Each row was made from one small tree. The marks that hang from a mark follow it in brackets, in the order of their numbers. Every link used is in the known rows. Write each row's tree.
Known rows
J_622[J_14 J_280[J_711]]: [-33  -4  -1 -15 -25  -4  -2  -6   2  -6   4   4   1 -10   1 -11  12  -3
  12 -13  -4   8 -25   0   4  15  -6   3  13 -18  -4  -2  -3   5   5  -2
  -5 -24  27]
J_704[J_280[J_632 J_711[J_691]]]: [ 30   0  -8   8 -28   4   5 -30   6   1  -8   1  -3   1  13  -4  -9  -4
  -6   1 -17  -8 -32  -4   4  24  -4 -10  -1   5   0  -6  -1   5  -7  -6
   3   1 -26]
J_14[J_280]: [ -9   2  -4  -3  18   2  -1   0   6  -4   8  -2  -5   3   0   3   8   7
   7  -4   0  -6  -7   6   0 -21   1  -2  -6   5  -8   0   2  -4  10  -1
  -1   1   9]
J_14[J_280[J_632 J_711[J_691]] J_622]: [-12   7  14   7 -12   3   1 -33  -6   3  11  -4   5  -9 -13  -7   6   3
   2  12   0   5 -37   7  -3   6  -9  -2 -20   3  -3  -5   1  13  13   7
   1  -2  -8]
J_47[J_691[J_14 J_622 J_632]]: [  1   2   8   4  21  -3  12  36  -4  -4  -8   5   0  38   2  14  -7   5
  -2   2  18  -7  22 -11  -1 -15   4  12  15 -10  -1   6  -4 -18   2   4
   4  15 -19]
J_704[J_280[J_711[J_691[J_14[J_622]]]]]: [  5   9  12   4 -38   5   4  -4 -15  24 -13   3   1 -29  -4   3 -13  -1
  -3  12 -15  -6  28  -8   4  12 -12  14   4   9  -1  -6  -3  12   0  -1
  10  12 -26]
J_711[J_691[J_622 J_632]]: [  5  -1  -9   9   7   2   1  11 -10  -4 -11   7   9  10   4  -4 -23  10
   2   6  -3  12   2 -10   2 -14   4 -16   7  -3  -7  -2   0  -3   7  -1
  15  17 -22]
J_47[J_280 J_691]: [ 25  -6  -7   5   9  -1  -6  12  12  -6  -4   2   4  17   9  23 -12   6
   6  -4   5  -7  -4  -5   3  -4  10  -2  -4  -8  11  -2   1  -5   4  -8
   4  10  -7]
J_280[J_711[J_691]]: [ 22   5  -2  10 -25   0   4 -21  -5  10  -9   0  10 -13   9   1 -18   4
   8   7 -12   9  -9  -5   4  -2  -3 -10   5 -13  -1  -8   0  11   6  -1
  11  21  -6]
J_47[J_691]: [ 11   4  -5   9   9  -2  -2   8   8  -1   3  -4  -4  27   8  17  -2   0
   3  -3   6  -7   1  -4   1  -7   8   2   2 -13  -3   6   1  -5   8  -6
  -3   3 -16]
J_280[J_704 J_711]: [ 26   0  -5  10   3   3   0  -7   4  -3 -11  -3   1 -12   4  -6  -8   0
   2  -3  -2  -2  15  -2   2   5   2   7   0   0   5   2   1   1  -5   1
  -1   5   7]
J_47[J_280]: [ 17 -14  -8  -3   5   1  -5   5  11  -2 -12   1   2 -10   7  16 -16  11
   7   0  -6   0   1  -5   3 -11   7 -10  -2   4  11  -5   0   5  -1  -7
  13   9   2]
J_47[J_691[J_632]]: [ 17   8 -23  22  13  -2   1  15   9  -6   4   0  -4  20  11  13 -12   6
   6  -9  11   1 -12  -6   0   3  10  -6   7  -6   2   5   1  -8  13  -4
   0   6 -14]
J_14[J_280[J_632 J_704 J_711] J_622]: [ -1   4  11   6  15   3  -1 -16   2  -8  12  -8  -3  -7 -20 -15  17  -3
  -5   2   8  -3 -13  10  -6  14  -4  10 -24  18   0   2   2   1   2   7
  -9 -14   5]
J_14[J_280 J_622]: [-27   4   3   1  19   3  -7   4  -2   1  16  -4  -6  -9 -14  -1  14   8
   3   4   4  -1   9   7  -3  -7  -3   4 -12  12  -9   0   3   7  19  -1
   1  -3  -6]
J_14[J_280[J_704] J_622]: [ -6   3   2   0  29   5 -11  13  -3   0  12  -5  -5  -5 -18 -10   9   3
   0   1   6   0  21   8  -5  -4   1   9 -18  27  -7   4   6   1   8   4
  -7 -10   1]
J_622[J_14]: [-26   3  -8 -11 -11  -4   1   6   6   5  -3   4  -4   0   6   1   7   1
   5 -17  -4  -1  -5   1   3  -2   1  -3   7   0  -2   1  -2   2   4  -6
   2 -17   4]
J_711[J_691]: [ 15   3  -7   2  -9  -1  -5  -7  -3  11  -4   1   1   0   8   5 -11   0
   5   1 -10   4   1  -3   3 -16   2 -16   2  -2  -4  -3   2   5   5  -5
   5  14 -11]
J_691[J_14 J_622[J_280] J_704]: [-31  -9  16 -19  16  -3   0  17  -7  -7   7   1   4  16   4   9  13   0
  -1   3   7  -2  30   5   1  -9   1   5   9 -19  -4   3  -1  -9  -8  -1
  -2   9  18]
J_280[J_632 J_711[J_691]]: [ 23   2   4   6 -22  -1   5 -35   2   3  -9  -3   4  -1   8  -4  -8  -2
   0   6  -7   1 -35  -1   2   1  -2 -11  -4 -13   3  -5  -1   6  -2   1
   3   7 -10]
J_711[J_691[J_14 J_704]]: [ 10   4  -4   4 -11  -3   5  -1  -9  25   8   2   7  -7  14  13  -2   0
   1   4  -7   0  21   0   4 -15   1  -4   3 -10  -3  -2   0   2  -7  -2
   5  24   2]
J_14[J_622]: [-17   3   4   4   9  -1 -10   4  -1   4  -3  -4  -3  -9  -8   9  -1   2
   4  -1  -3   2  23   0   0   0   1   2  -2   5  -2   1   2  12  14  -5
   5   0 -14]
J_691[J_632]: [  8   0 -26  14   9   0   1   9  10  -7  -5   1  -2  -6  10   8 -15   8
   6  -9  -3   4  -2  -4   0   0   7 -15  12   5   3   1   0  -1   9  -3
  11   5   0]
J_622[J_280]: [-13  -5  -5  -7   8  -2 -11   6   5 -10   7   0  -9   6   3   3   4   0
   9  -5  -5   6   0   1   0 -11   4  -6  10  -5  -5   0   2   0   4  -5
  -4  -7  15]
J_280[J_632]: [ -1  -2   0  -1   5  -4   2  -9  15  -9  -2  -4 -12  17   6   6   5  -4
  -5  -5   0  -7 -13   3  -2  -7   4 -11  -1   0   3   2  -1  -2  -1  -4
  -5  -7  -9]
J_280[J_632 J_711]: [  7   3   7   4  -9  -2   8 -26  14 -10 -11  -5  -1   0   6   5   2  -3
  -1  -2  -4  -6 -26   1   1  14  -1  -6  -1 -12   5  -1  -2   4   1   1
  -1   0  -3]
J_622[J_14 J_280[J_632 J_704 J_711]]: [-13  -5   1 -17 -12  -3  -2 -10   5  -7   4   0  -6   1  -4 -22  22 -16
  -4 -16   3   2 -30   7  -2  24  -1   4   1  -4   4   4  -1  -6 -13   2
 -20 -42  30]

Write each row's tree
[  5  -2 -19   1  -2   1   7  10   6  10   5   1  -3  -8  16  18   2   0
  -6  -5  -7 -19  30   1   5  13   0   5   5  10  -3   3  -1  -4 -11  -8
   3   9  -5]	J_691[J_14 J_704[J_280]]
[ 22   0 -33  11 -13   6  -6  -9   1  10  14   2   2  -9  20   9  -8   6
  -2  -4 -16  -7   6  -1   8  21   4 -15  -3   6  -6  -2   4   2  -6 -14
   7  17 -19]	J_711[J_691[J_704[J_280]]]
[ 15  -5 -20  14 -14   2   6 -32  16 -10   7  -5  -1  -7  19  10   3   1
  -6  -6  -9 -16 -28   3   4  50   0  -9  -5  -2   2   0  -1   5  -9 -11
   1   0  -4]	J_691[J_704[J_280[J_632 J_711]]]
[ 15  10  -9  12   9  -4   9  28   4   7  -1   4  -4  24   8  16  -9   1
   2  -3  11  -7  10  -9  -3 -13   7   6  13  -2   1   7  -2 -14   7   3
   0  10  -9]	J_47[J_691[J_14 J_632]]
[-17   8  10  10   2   5  -2 -13  -4  -3   7  -6   3 -18 -14   0   4  11
  10   7   1   4  -1   6  -1   8  -8  10 -12   1  -8  -1   0  14  19   4
   3   5   4]	J_14[J_280[J_711] J_622]
[ 26  -3  19  -1  -2   2   5 -16  -7  -8 -18  -1  11  16  -4 -17  -9  -8
 -12   6   2  -3  -9  -2   1   4   0  -1  -6  -4   5  -3   0  -5 -14   5
  -1   4 -16]	J_280[J_632 J_704 J_711[J_691[J_622]]]
[-26   0  14  -2  -7  -2  -9 -20   3 -16   6  -5  -5 -10 -12  -2  13  -7
   1   3   2   7 -27   4  -5  22  -5   0  -3 -10   5   0   0  13   9   1
  -8 -18   1]	J_14[J_622[J_280[J_632 J_711]]]
[ -5  10  -4  10 -10  -2   1  15 -14  25  -3   5   3 -20  -8   2 -17   3
   2  10   0  12  22  -7  -2 -15  -4   0   4  15   2  -4  -1   6  11   5
  11  14 -14]	J_711[J_691[J_14[J_622] J_632]]
[ 18  -3  -9   4 -16   3   8 -23  13 -11 -12  -2  -8  -1  11   2   1  -4
  -5  -5 -10 -18 -25  -2   3  32  -3  -3   2   6   3  -1  -2  -1  -6  -7
   0  -6 -17]	J_704[J_280[J_632 J_711]]
[-20 -11  31 -17   2  -1   6  11 -10  -9 -15   3   0  10  -6   0   2  -2
   2   9   5   3  21  -6   1  -9  -7  15  17 -25  -1  -3  -5  -2  -2   7
   1   7  17]	J_691[J_14 J_622[J_280[J_711]]]
[-22  -4  26 -18  25   1  10  20  -7  -3  -4   2  -1  22 -10  -1  10   4
  -2   8  10 -10  24   2  -1 -34  -5  17   1   3 -11   1  -3 -10  -2   7
   2  12   0]	J_691[J_14[J_280] J_622]
[-18   0 -22   3 -10  -1   3   5  -7  -2   9  10  19  -3   8  -1  -5  11
   2  -8   1  13 -11  -2   6   8   4 -15   5  -7  -6   0   0  -1  -1  -5
  12   1   5]	J_711[J_691[J_622[J_14] J_632 J_704]]
[ 38  -1   1   7 -13   2   2 -25   0   4  -7  -3   3   0   2 -14  -8 -10
  -8   2  -6   1 -20  -1   0   2   1  -8 -10   1   5  -2   2   0 -11   3
  -4   1  -7]	J_280[J_632 J_704 J_711[J_691]]
[ 41 -12  -2   0   0   2   1 -16  15  -9 -16  -2   3 -10   3  -3  -9  -3
  -5  -3  -1  -7 -22   0  -1  17   5  -4 -12   6  22  -4   0  -1 -14   3
   3  -3  10]	J_47[J_280[J_632 J_704 J_711]]
[-20  -7  27 -26   1  -1  -2  19 -19   5  -3   7   1  19  -3  -5  -2  -5
   0  12  -1   6  20  -4   0 -37  -4   6  12 -13  -6  -3  -1  -5 -10   4
   1  11   0]	J_711[J_691[J_14 J_622[J_280]]]
[-15   5  -5   6   3  -3   3  24  -4  10  -7   3  -5 -17  -8  11  -7   5
   3   6   3   3  32  -6  -4 -10   0   3  10  15   4   1  -3   5  10   2
  10   7  -6]	J_691[J_14[J_622] J_632]
[-11 -12  31 -27  28  -2   0  21  -5 -13  -5   0 -12  32 -11 -15  20 -18
 -16   4  12  -8  21   3  -6 -21   1  11   4   1   0   5  -1 -19 -23   8
 -17 -18   4]	J_691[J_14 J_622[J_280[J_632 J_704]]]
[-23  -4 -10 -20   2  -2 -13  20   2  -3   6   3  -6  -1  -4 -15  14  -7
   1 -17   1   7   2   4   0  -3   4   2   6   6  -4   6   2  -5  -8  -2
 -13 -37  32]	J_622[J_14 J_280[J_704]]
[-31   1   1  -2   5  -4  -6  29  -7   4   7   3 -11 -17 -10   4   1   2
   5   4   4  15  20  -4  -7 -10  -1   6  13   7   1   1  -1   2  10   2
   2  -5  12]	J_691[J_14[J_622[J_280]] J_632]
[-26  -3   4 -14 -41  -5  -2 -27  -1   0   6   4   2   1   1 -18  13  -9
   5  -8  -5  12 -56   3   1  13  -7  -7   3 -17   0  -3  -2   5  -4  -1
  -8 -25  17]	J_622[J_14 J_280[J_632 J_711[J_691]]]
[-11   1  12   1   2   0 -13 -11   1 -11   8  -6  -5  -8 -15 -16  16 -12
  -4   3   4   3  -7   6  -6  22  -2   7  -8   5   8   2   2   7  -1   3
 -16 -22   9]	J_14[J_622[J_280[J_632 J_704 J_711]]]
[-38   3  14  -4  15  -3   4  -6   2   5  29  -6  -3   2  -9  11  30  -2
  -8   5  10  -9   4  15  -7  -2  -4   9 -20  10  -5   5   0   1   2   4
  -8  -6   4]	J_691[J_14[J_280[J_632] J_622] J_704]
[-39  -3  24 -18   3  -6  -6   7  -1   1  12  -4 -15   3 -15   3  23 -13
  -4   8   5  -1   7   6  -8 -12  -3   7   1   1   2   2  -2   3   1   2
 -11 -19  -2]	J_691[J_14[J_622[J_280[J_632]]]]
[ 39 -10  15   4  18   6  -1  13   3 -16 -17   2  18  18  -3   4 -14   4
  -2   3  13  -8  10  -8   4   9   5  14  -7 -13  14   0   0 -11 -10   2
   1  14  -3]	J_47[J_280[J_704 J_711] J_691[J_622]]
[ -1   5 -24  10   5  -1   9   5  -7  15  24   4   6  -8   8   9  -4  13
   4   4   1   8  -2   7  -1 -16   0 -11  -6  15  -7   0   1  -6   2   5
   9  22  21]	J_711[J_691[J_14[J_280] J_632 J_704]]
[-24 -10  15  -4   7  -2   2 -22   5 -29  10  -5   5  12   5   1  20  -2
  -4   3   2   0 -30   8   0  30   0  -5  -2 -28   1   1  -1   0  -5  -1
  -5  -3  15]	J_691[J_622[J_280[J_632 J_711]] J_704]
[ -1   0  28 -14  -1   0   7  15 -17  13 -15   6   5  16   2   0 -10  -2
  -4  13  -2  -2  28  -9   3 -42  -3   5   7  -7  -5  -5  -3  -4  -7   2
  10  21 -21]	J_711[J_691[J_14 J_622]]
[ 28   1  -1   4   3   0   4 -17  11  -7 -10  -6  -3   3   3  -6   1 -11
  -7  -5   0  -8 -11   3  -1  13   2   0  -5   2   7   1   1  -1 -11   3
  -7  -7  -1]	J_280[J_632 J_704 J_711]
[ 34   3 -14  11 -31   7   1 -20  -2   7 -13   3   0 -15  13  -1 -19   4
   2   2 -17  -2  -6  -9   7  16  -5  -8   5   1  -3  -8   0   6  -2  -8
   9  15 -18]	J_704[J_280[J_711[J_691]]]
[-11  -2   3  -6  18   2 -22  19  -6  -4  10  -5  -6  -8 -16  -9   8  -5
   1  -2   3   8  24   5  -5  -2   4   5  -2  13   0   4   5   2   5  -4
 -11 -16   6]	J_14[J_622[J_280[J_704]]]
[-32  -7 -23   0   6   0   5  12   2 -14   4   6  11   0   7   4   5  13
   1 -15   7   6  -7   1   5  21   5  -8   6  -8  -5   5  -1  -1   2  -6
   9  -9   8]	J_691[J_622[J_14] J_632 J_704]
[ 14  -2  -8  16 -11   3   7  -6  -9  -9 -24   6  14  -5   5  -6 -32  13
   6   8  -4  15 -11 -10   4   4  -1  -8   8 -12  -1  -7  -2   2   7   2
  19  25  -9]	J_280[J_711[J_691[J_622 J_632]]]
[-17   6 -13  13   6  -2   4  16  -1   9  10   1   2 -23   1  20  -3   9
   2   1   3   6  30   1  -3   7   1   3   3   8   5   4   0   8   8  -1
  10  13   2]	J_691[J_14[J_622] J_632 J_704]
[ 36   5  12   3 -18   0   7  -1 -12  25 -13   0   5 -11   2  -9 -16  -7
  -5   9  -6   0  30  -6   2 -21  -4  10   3   1   4  -3  -1   1 -15  10
   1  19   6]	J_280[J_704 J_711[J_691[J_14]]]
[  3   6   8   6  12   6  -4  -5  -5   0   6  -6   3 -18 -19 -12   5   6
   2   3   3   2   8   7  -3  11  -4  15 -16  16  -3   1   3   6   8   8
  -4   0   9]	J_14[J_280[J_704 J_711] J_622]
[  4  -6  -3  -9  18  -1 -12   6   9 -12   7  -5 -14  17  -2 -13  16 -15
  -7  -9   5  -1  -9   8  -6   0   8  -6  -3   7   4   5   4  -9 -13  -1
 -19 -24   8]	J_622[J_280[J_632 J_704]]
[ 24   3 -14   3  16   4   5  23 -10  20   7   5   0  -3  -5 -12 -10   3
  -3   4   5   4  11   2  -4 -31   1   0  -5  29  -3   1   2 -16  -6  12
   0  11  13]	J_711[J_691[J_14[J_280[J_704]] J_632]]
[-17  -3 -13 -13  13   1  -1  15   3   3  11   2  -2   1  -6 -15  16  -1
   0 -18   5  -6  -3   8   0  -8   1  10  -9  20  -9   7   2  -8  -4   2
  -8 -26  23]	J_622[J_14[J_280[J_704]]]
